Each row was made from one small tree. The marks that hang from a mark follow it in brackets, in alphabetical order. Every link used is in the known rows. Write each row's tree.
Known rows:
A[E[Z]]: [-0.68 -1.51 -0.16  0.46 -0.31  0.16 -2.13  0.11  1.20 -2.45  2.71 -0.34
  0.06 -1.59 -1.53  0.76 -1.10  1.12  0.97 -1.30  1.45  0.96]
E[G Z]: [-0.27 -3.64  0.36  0.74 -0.67 -0.67 -1.90  0.08  1.72 -0.97  3.87 -0.84
 -0.94 -1.49 -1.50  0.85 -0.64  0.39 -0.26 -2.12  0.85  0.46]
H[A[E] Y]: [-0.36  0.12 -0.30  0.10 -0.09  0.35 -2.29  0.33 -0.90 -0.71  2.98  2.83
  0.46 -1.22 -4.90  0.32  0.22  1.14  1.09 -0.55  1.51  1.19]
E[A[H[Y]] G Z]: [ 0.74 -4.83  0.84  0.15 -1.15 -1.26 -1.37 -0.19  1.14 -1.13  3.03 -0.46
 -1.61 -0.93 -1.84  1.18  0.21  2.38 -1.70 -2.12  0.54  0.08]
K[H[A Y[D[G]]]]: [-0.90  1.36  0.72 -0.29 -0.23  0.25 -2.57  1.09 -0.45  0.69  2.63  2.71
  0.06 -0.28 -7.08 -0.81  1.09  0.97  0.77 -0.47  1.74  0.66]
H[A[E[Z]] K]: [-0.08 -0.32 -0.30  0.45  0.16  0.28 -2.08 -0.16 -0.04 -2.43  2.42  1.65
  0.77 -0.72 -4.63 -1.73  0.30  1.45  0.23 -0.03  0.95  1.19]
Y[D H[A[E] K]]: [-1.56  4.35  1.53 -0.09 -0.66  0.97 -2.78  0.80  0.38 -0.65  2.79  1.32
 -0.23  0.96 -5.34 -1.96 -0.72  1.13 -0.41  0.33  1.63  1.95]
Y[D H]: [-1.96  3.58  2.09 -0.26 -1.03  0.88 -3.08  1.19  1.32  0.79  2.91 -0.02
 -1.21  0.39 -3.39 -0.59 -1.29  0.51 -0.31 -0.53  2.08  1.49]
K[H[A[E[G]] Y]]: [-0.06 -0.05 -0.01 -0.30  0.09  0.00 -2.17  0.61 -0.03 -0.18  2.98  3.38
  0.59 -0.46 -6.41 -0.82  1.61  1.14  0.27 -0.63  1.51  0.17]
K[H[A Y]]: [-0.11  0.31  0.38 -0.33  0.08  0.28 -2.45  0.78 -0.10  0.60  2.51  3.49
  0.30 -0.41 -6.78 -1.13  1.84  0.97  0.14 -0.40  1.71 -0.04]
A[E H[Y[D]]]: [-0.24 -0.26 -0.20 -0.09 -0.85  0.30 -2.55  1.12 -0.16 -0.76  0.63  1.07
 -0.50 -0.91 -3.54  1.01 -0.46  1.72 -0.32 -0.69  1.31  1.13]
K[H[A Y[D]]]: [-0.56  1.35  0.88 -0.38 -0.13  0.33 -2.55  1.09 -0.24  0.82  2.64  3.22
  0.09 -0.08 -7.00 -0.90  1.08  0.98  0.56 -0.22  1.74  0.61]
K[H[Y]]: [-0.31  0.33  0.48 -0.48  0.00  0.26 -2.59  1.57  0.39  0.86  2.12  2.62
 -0.26 -0.34 -5.19 -1.01  1.75  0.70  0.05 -0.62  1.80 -0.63]
A[H]: [-0.01 -1.90  0.05 -0.14 -0.73  0.37 -2.76  0.28  0.82  0.37  0.30  0.25
 -0.94 -1.52 -2.89  0.27  0.03  1.17 -1.34 -1.09  1.31  0.53]
H[K Y]: [-0.16  0.93  0.25 -0.08  0.03  0.33 -2.64  2.15 -0.38  0.54  1.76  2.45
 -0.65 -0.14 -3.76 -1.96  1.63  0.63 -0.18 -0.05  1.10 -0.44]
E[G]: [-0.59 -2.15  0.26 -0.11 -0.74 -0.30 -2.29  0.24  1.88  0.57  3.73 -0.29
 -0.83 -1.61 -1.53  0.59 -0.55  0.18  0.10 -2.09  1.19  0.72]
D[B G Y]: [-4.24  0.94 -1.95  2.19 -1.07 -0.61 -2.59  0.82  0.63 -0.41  3.07 -2.06
 -1.50 -3.26 -2.34  0.77 -0.57 -0.02  0.68 -2.88  1.82  0.94]
Y[D]: [-1.77  1.32  1.45 -0.29 -1.01  0.55 -2.92  1.12  1.28  0.77  2.78 -0.44
 -0.97 -1.04 -2.43  0.74 -2.11  0.52  1.55 -0.90  1.76  2.01]
H[A[E[G Z]] K Y]: [ 0.36 -0.44 -0.45  0.54  0.14 -0.11 -1.85  0.75 -1.13 -1.73  3.09  3.11
  0.42 -0.17 -5.47 -1.50  1.34  1.29 -0.12 -0.13  0.66  0.61]
K[H]: [-0.57 -0.16  0.56 -0.54 -0.11  0.32 -2.61  0.77  1.34  0.46  2.07  1.60
 -0.09 -0.76 -4.52 -0.99  1.05  0.74  0.08 -0.86  1.81 -0.16]
D[B]: [-0.82  0.03 -1.76  0.04 -0.77  0.22 -2.58  0.69  2.66 -0.03  2.71 -1.14
 -0.91 -2.81 -2.03  0.53 -0.72  0.12  0.66 -1.78  1.70  1.49]
A[E[G Z] H[K]]: [ 0.64 -3.09 -0.70  0.52 -0.65 -0.42 -1.90  0.24  0.63 -2.55  0.99  0.11
 -0.34 -0.72 -2.83 -0.28  0.34  1.69 -1.88 -1.12  0.38  0.42]

Which tree is each row?
[-0.44  1.39  0.48  0.28 -0.16  0.44 -2.29  0.02  0.61 -1.59  2.97  1.48
  0.00  0.45 -4.69 -2.35  0.83  1.05 -1.61 -0.36  1.34  0.57] -> Y[H[A[E[G Z]] K]]
[ 0.11  0.88  0.09  0.10  0.23  0.41 -2.44  1.02 -1.23  0.09  2.29  3.56
  0.05 -0.20 -5.93 -2.17  1.71  0.98 -0.05  0.33  1.02  0.42] -> H[A K Y]
[-0.83  2.29  1.04 -0.10 -0.36  0.40 -2.79  2.57 -0.46  0.85  1.99  2.14
 -0.97  0.31 -4.09 -1.52  0.53  0.68  0.47  0.18  1.17  0.49] -> H[K Y[D]]
[ 0.07 -0.92  1.16 -0.83 -0.88 -0.09 -2.19  0.77  0.51  0.13  1.30  0.54
 -1.35 -0.42 -2.86 -0.32  0.28  2.58 -0.85 -0.69  1.18  0.54] -> E[A[H[K Y[D]]]]
[-2.45  3.36  1.21  0.39 -0.96  0.63 -2.74  0.35  0.08 -1.15  3.40 -0.49
 -0.47 -0.10 -4.88 -0.41 -1.47  1.02  0.37 -0.80  1.89  2.38] -> Y[D[G] H[A[E[Z]]]]
[-0.98  2.40  0.49  0.16 -0.28  0.36 -2.64  1.55 -1.72  0.25  2.51  2.46
 -0.29 -0.06 -6.29 -1.73  0.65  0.99  0.87  0.18  1.04  1.48] -> H[A K Y[D[G]]]
[ 0.84 -2.64 -0.77  0.56 -0.54 -0.46 -1.85  0.96 -0.25 -2.10  1.00  1.24
 -0.52 -0.37 -3.52 -0.25  1.06  1.67 -1.93 -0.89  0.34  0.02] -> A[E[G Z] H[K Y]]
[-1.71  1.95 -0.25  0.09 -0.94  0.19 -2.79  2.08  0.36  0.92  2.83 -0.01
 -1.33 -1.54 -3.40  0.77 -0.64  0.29  1.46 -1.25  1.65  1.51] -> H[Y[D[B G]]]
[-4.44  1.88  0.61  1.91 -0.70 -0.19 -2.80  0.66 -0.54 -0.05  2.80 -0.67
 -1.41 -1.20 -2.89 -0.50  0.10  0.28 -0.62 -2.15  2.09 -0.20] -> D[G Y[H]]
[-0.87  1.77 -0.14  0.14 -0.68  0.34 -2.57  0.99 -0.18  0.62  3.33  1.93
 -0.46 -1.30 -5.47  0.57 -0.63  0.71  1.30 -0.62  1.54  2.23] -> H[A Y[D[B]]]
[ 0.72 -4.84  0.77  0.06 -1.00 -1.17 -1.36 -0.45  1.52 -1.59  2.69 -0.93
 -1.38 -0.76 -1.72  0.10  0.25  2.47 -2.02 -1.82  0.35  0.14] -> E[A[H[K]] G Z]
[ 0.40 -3.79 -0.64  0.54 -0.89 -0.47 -1.93 -0.22  0.95 -2.27  1.53 -0.44
 -0.51 -1.46 -2.26  1.17 -0.46  1.61 -1.38 -1.70  0.75  0.79] -> A[E[G Z] H]
[-1.46  3.87  1.48 -0.10 -0.76  0.71 -2.64  0.71  0.54 -0.58  3.29  1.19
 -0.28  0.96 -5.15 -1.83 -0.73  1.02 -0.56  0.05  1.51  1.98] -> Y[D H[A[E[G]] K]]
[-2.48  1.98 -0.50  0.09 -1.37  0.28 -2.95  1.27  1.55  0.27  3.00 -2.26
 -1.35 -2.26 -2.60  0.99 -2.14  0.23  1.94 -1.68  1.79  2.72] -> Y[D[B G]]
[-1.11  1.65  0.02 -0.34 -0.49  0.15 -2.69  1.94  0.56  0.84  2.46  1.54
 -0.58 -0.61 -5.61 -0.61  1.01  0.56  0.65 -0.85  1.82  0.38] -> K[H[Y[D[B G]]]]
[ 0.19 -1.27 -0.64 -0.07 -0.57  0.22 -2.44  0.83 -0.15 -0.97  0.44  1.33
 -0.35 -1.23 -3.28  0.71  0.33  1.64 -0.77 -0.88  1.22  0.49] -> A[E H[Y]]
[-2.49  4.37  0.06  0.20 -1.26  0.59 -2.91  0.68  1.03 -0.01  3.54 -1.11
 -0.93 -0.91 -5.07 -0.47 -1.33  0.46  0.19 -1.15  1.94  2.81] -> Y[D[B G] H[A]]
[ 0.01 -1.30 -0.32  0.58 -0.17 -0.17 -1.89  0.11 -0.63 -1.32  3.76  2.33
  0.27 -1.09 -4.68  0.61  0.16  1.12  0.67 -1.01  1.16  1.12] -> H[A[E[G Z]] Y]
[ 0.25 -1.08 -0.70 -0.05 -0.43  0.38 -2.39  0.50  0.42 -1.74 -0.02  0.72
 -0.10 -0.85 -3.19 -0.79  0.42  1.76 -1.22 -0.52  0.98  0.63] -> A[E H[K]]
[-4.09  2.95 -1.67  2.23 -0.82 -0.39 -2.59  0.67  0.09 -0.75  3.13 -0.91
 -1.18 -1.87 -4.46 -1.35  0.59  0.23 -0.88 -2.05  1.79  0.79] -> D[B G Y[H[A K]]]
[ 0.35 -2.36  1.26  0.09 -0.85 -0.47 -1.86  0.50  0.44 -1.39  1.46  0.04
 -1.43 -0.25 -2.77 -0.10  0.25  2.79 -1.23 -0.73  0.83  0.27] -> E[A[H[K Y[D]]] Z]
[ 0.10 -1.17 -0.34  0.51 -0.01 -0.07 -1.88 -0.29  0.13 -2.36  3.04  1.50
  0.70 -0.76 -4.44 -1.50  0.32  1.30 -0.03 -0.44  0.71  1.23] -> H[A[E[G Z]] K]
[-1.73  4.71  0.46 -0.12 -1.07  0.76 -3.02  1.74  1.89  0.24  2.70 -0.29
 -1.29  0.29 -3.99 -1.88 -0.62  0.42 -0.78 -0.28  1.80  1.71] -> Y[D[B] H[K]]
[ 0.55 -0.79 -0.01 -0.07 -0.44  0.28 -2.67  1.45 -0.42  0.52 -0.12  1.88
 -1.00 -0.44 -4.17 -1.19  1.56  1.28 -1.83 -0.27  0.87 -0.24] -> A[H[K Y]]
[-0.01  0.58 -0.93  0.01 -0.74  0.27 -2.50  1.68 -0.14 -1.19  0.25  1.24
 -0.49 -0.58 -4.11 -0.37  0.30  1.66 -0.86 -0.26  0.93  1.04] -> A[E H[K Y[D[B]]]]
[ 0.91 -4.46  0.71  0.15 -0.92 -1.20 -1.33  0.08  0.89 -1.30  2.71 -0.13
 -1.49 -0.46 -2.18  0.14  0.82  2.50 -2.13 -1.65  0.31 -0.15] -> E[A[H[K Y]] G Z]
[-0.54 -0.35  0.33 -0.03 -1.00  0.30 -2.87  1.37 -0.40  0.91  0.54  0.64
 -1.38 -1.07 -3.94  0.58  0.05  1.14 -0.73 -0.91  1.29  0.77] -> A[H[Y[D[G]]]]
[ 0.60 -3.26 -0.64  0.60 -0.79 -0.49 -1.89  0.54  0.09 -1.92  1.47  0.68
 -0.59 -1.05 -3.03  1.19  0.20  1.58 -1.38 -1.49  0.70  0.36] -> A[E[G Z] H[Y]]
[ 0.54 -3.28  0.86  0.06 -0.75 -0.49 -1.76 -0.20  1.10 -1.82  1.35 -0.59
 -1.22 -0.67 -2.14 -0.27  0.25  2.75 -1.53 -0.99  0.84  0.13] -> E[A[H[K]] Z]
[-1.40  1.53  0.59  0.17 -0.55  0.31 -2.67  0.94 -1.25  0.62  3.21  1.72
 -0.48 -1.03 -5.54  0.45 -0.49  0.82  1.66 -0.66  1.56  1.94] -> H[A Y[D[G]]]
